Each row comes from the steps of one walk. Every step used is in the known rows, and no mark comes twice. Write the walk behind each row, first mark first.
Known rows
e -> u: [ -5  -7   9 -22   1   9  -3  -3   0  -1   9  11 -15  13  -2   5  -2   2
   3  -6  -2   7   1 -22]
d -> e -> u: [-13  -1  10  -3  20  -1   2  -2 -12   0  15  19   1  14  -3  -1  -5   0
  10 -33   3   2   3 -22]
b -> u -> s -> d -> z: [-10   0 -25 -33 -54  11  11   1   6 -11   9 -23  -9  24   0   4  18  -5
 -19   1 -11  -3   9  74]
z -> d -> e -> u -> b: [-38   3   5   0  22  18  23  12 -14   9   8   4   4 -11  11  -3  16  -4
  28 -43   0 -24   5 -15]
z -> d -> e -> u -> s: [-26   1   1  -6   9   9  17   7 -23  11  20 -13  14  -5   3  -7  10   3
   4 -46  -3   0  10 -12]
u -> b: [ -2  -4   3 -30  -5   7   0  -8   3   1  -4   8  -7  16   3  10   4  -8
  16   6   1 -10  -3 -10]
s -> u -> a -> d -> z: [  0   9 -13  44   0  -8  12  10   9   6 -18 -18   8 -26  16  -6  -9   8
 -25  12   1  -5   4   1]
z -> d -> a: [ -8   0  -6  -8 -14  11  -8  12  20  11  25   3  -3 -51  11 -15  25 -18
 -24 -22 -11  -7  -7   6]
z -> d: [-11  -2  -8 -11   1  12   3   6  10   8   4  -2  -1 -31   6 -10  20 -12
 -20 -10 -13 -11   0  -1]
e -> d -> s: [ 12   4   0  -8   3   0   7   1  -3  -9  -1  -5  -4  -7   2   7  12 -10
   9  28 -12   4  -1  40]
p -> a -> d -> s -> u -> b: [  4   0  15  59  18  15  -5  11   2   9 -15   1  -3 -40 -10  -4  -7   1
  12  16  24  -9 -20 -22]
b -> u -> a: [  3  -8   2 -44 -14  -4  -2 -13   5  -6  -3   0  10  25   0   8   0  17
  -9  18   0  -3   3  28]
d -> e -> u -> b: [-22  -1  12  -9  18   6  12  -2 -16  -1   7  15  -1  26   3   7  -2   1
  37 -29   9 -13   2 -23]
a -> d: [  1  -8  -5  10   2  -2 -10  -8   8   5 -13   9 -12 -18   5  -7   0  -1
  -6   2   2   5  -6 -13]
z -> d -> e: [-20   4  -7   9  19   4   7   6   1   6  10   9  13 -33   1 -16  16 -15
 -14 -34  -8 -17   4  -2]
e -> u -> s: [ -3  -7  10 -35 -12   7   1  -8 -14   4  13 -10  -8  32  -4  10  -5   9
   8  -6   1  19   5 -19]
d -> z: [-15  -1 -13  -3  -9   5   4   4  15  -3   8   2 -14 -16   8  -5  10 -19
 -18   0 -11  -6   3  22]
s -> u -> e -> d: [ 44   3  12 -29  -8 -19 -14  -6  -2 -14  -1  -4   1  56  -9  20 -13   6
  25  28 -10   5   8 -31]
a -> d -> e: [ -6  -2  -5  28  20 -12  -2  -7  -3   4  -9  19   3 -19   5 -14  -3  -3
  -1 -24   7   0  -3 -16]
z -> d -> s: [ -9   4  -9  23  13  18   0  18  13   7  -4 -10   3 -64  -1 -11  26 -19
 -18   4 -16 -12  -3  26]
a -> d -> e -> u: [-16  -5   4  30  25  -3   1  -1 -11   5   0  18  -7  -7   7  -9  -5   9
  13 -33  11   6  -1 -26]
u -> a: [  1   1  -4 -23  -1  -7   0  -9   5   2  -9  -5  10  10   3   1  -8   8
 -22  22  -2   4   2  -1]
d -> s: [  7   0  -1  12   7   7  -8   5   9  -2  -3   5  -2 -26  -8   1   8 -16
  -9  15  -9   0  -5  13]
d -> e: [ -3   1   0  -4  13  -7  -3  -8  -4  -2   9  22   9   5  -6  -6  -4 -12
  -4 -23   1  -4   2 -10]
d -> a: [  7  -4   1 -19 -19  -1 -16  -2  16   2  23  15  -9 -12   1  -5   6 -14
 -14 -11  -2   7  -9   0]
b -> u -> e: [ 20 -16   9 -47 -19  -7 -31 -13  13 -14   0  12 -10  42 -13  14  -1   8
  22  11  -5  -3   6   5]
p -> a -> d: [-11 -13   3  15  10   2 -12  -8  13   8   1  13 -19 -32  -4 -20  -6   6
 -17   7  18   6 -18 -19]

Which walk is each row?
[ 24   8   0 -12 -15 -15  -1   6   6 -16   4 -17  -7  37   4  15  -3  -4
  19  23 -16  -2  13   4]
s -> u -> e -> d -> z
[ 24  -5   4 -49  -9 -19 -13 -13   2 -14  -3  -6 -13  39   1  14  -2   5
  27  30 -12   7   7  -2]
u -> e -> d
[-24  -5   7  20  23   4  10  -1 -16   7  -9  12  -8   6  13   2  -1   8
  37 -32  15  -7  -3 -29]
a -> d -> e -> u -> b
[-15   8 -10   0   7   2   5   6  -5  -5   5  14   0  12  -7  -6  -3  -3
  -9 -24   0  -1   1  -3]
s -> d -> e -> u
[ 17   6   0  28   7 -13  -2  -1   2   9 -24  -6  17  -6   4  -1 -20  17
 -19  19   8   6  -1 -31]
s -> u -> a -> d
[ 25  11  14   4   0   6  16   7 -13  -7  -8  -9   7  18   0  25   5  -8
  35  28  -4 -10  -2  12]
e -> d -> s -> u -> b
[  8   4 -20 -32 -31   3  -1  -7  -1  -4  -1 -16   2  18  -7   1  -1  -4
 -26   8  -7  12   2   9]
u -> s -> d
[-26 -10  11  21  20  -1   4  -7 -22  12  16   1  -5  -1  -4 -19 -17  22
  10 -31  30  18  -7 -29]
p -> a -> d -> e -> u -> s
[ 17   3  13 -10  -4   6   2  -2  -1   1  -2   6   6  30  -8  16  -7  -8
  16   2   2 -10  -2 -34]
s -> u -> b
[ -9   2 -12 -21 -16  -2  20   1   3 -10  12 -13 -18  12  18   4  15 -12
   0  15 -16  -3   6  48]
e -> d -> z
[ 11   0  12  67  20   7 -10  12   9   8  -7   7  -1 -51 -16 -14 -11   0
 -14  17  18   5 -19 -19]
p -> a -> d -> s -> u
[ 27  -8  10 -32 -14  -8 -15  -3   3 -22  -6  -7 -10  29  -6  21  12   8
  41  37 -13  -2   6  54]
b -> u -> e -> d -> s
[ 10 -14   7 -54 -33   2  -4 -18  -7  -4  15  -4   1  45 -10  13   4   7
  10  -2   1  10   5  21]
b -> u -> s
[  9  10   2  44  24 -21   5  -1  -9   9 -20   4  34  -3   4  -7 -23  15
 -10  -8  14   0   2 -32]
s -> u -> a -> d -> e
[-17   9 -33   0 -25   7   7  12  22  -7   0  -8 -15 -15   5  -8  13 -20
 -38   8 -16  -8   1  43]
s -> d -> z
[-17   5   6  -3  23  -8   9  -3 -15   1   2   4  17  17   4  -1 -15  17
   1 -14   6   3   7 -13]
d -> e -> u -> a
[  7  -5 -13 -53 -46   8  -1 -11  -2 -10   6 -12  -1  40 -11   9   8   2
 -12   5  -5   5   4  40]
b -> u -> s -> d
[-11   3  -9  27  24 -19   4  -8  -4   8 -21   4  19 -14  12 -13 -11  14
 -12  -8  11   0   1  -8]
u -> a -> d -> e
[ 22  14   6  28  10  -3  -1  11   3   1 -16  -9  29 -14  -9   7 -12   3
 -19  30  -2   2   0  -3]
d -> s -> u -> a
[ 10  -1   2 -38 -22  -8  -1  -5   3  -4  26   4 -11   8  13   4  11  -9
   5   4  -7  10  -5  24]
e -> d -> a
[ -7  -6  -3   8   9 -16   5 -12  -6  -1 -16   8  18   1   7  -5  -6  21
   3 -11  13  -7   2  26]
b -> u -> a -> d -> e
[-13  -5   5  15  11  -5   7  -5 -25  10   3  -2   2   9   5  -4  -9  16
  18 -36  14  17   4 -22]
a -> d -> e -> u -> s
[-12   8 -33 -13 -38   8  11   5   7  -4   4 -28  -8   4   4  -3   9 -12
 -34   6 -12   3   6  43]
u -> s -> d -> z
[-16  -4 -17  26  -5   2   3   4  16   3  -8  -2 -22 -37  18 -11  10 -10
 -14  -1  -5  -3  -2  24]
a -> d -> z
[ 26  -4  15  61  20  -5 -32  11  15   2 -16   0  -6 -34 -20  -9 -21   9
   2  27  15   5 -15 -35]
p -> a -> d -> s -> u -> e
[ -5   2 -12 -30 -26  12   3   0  -9  -2   7 -17  -8  31  -4   6  -2   8
 -13   0  -5  16   4   0]
e -> u -> s -> d
[ 28  17   5  10   5 -10  15   7  -9  -6 -14 -23  26   6   1  16  -7   8
   0  44  -7   3   5  21]
e -> d -> s -> u -> a
[ 40   5  13  23   5  -7 -29  10  10  -7 -12   1   9   1 -21  10 -11  -6
  10  24  -9  -1   3 -29]
d -> s -> u -> e
[ 19   9  12  23   4  14   1  11   0   1 -11   4  10   0 -10  16   0 -15
  18  14   0 -13  -6 -16]
d -> s -> u -> b
[-28 -10  13  35  33   3  -2  -1  -7   8  10  22 -14 -20  -3 -22 -13  14
   5 -29  28   6 -12 -26]
p -> a -> d -> e -> u
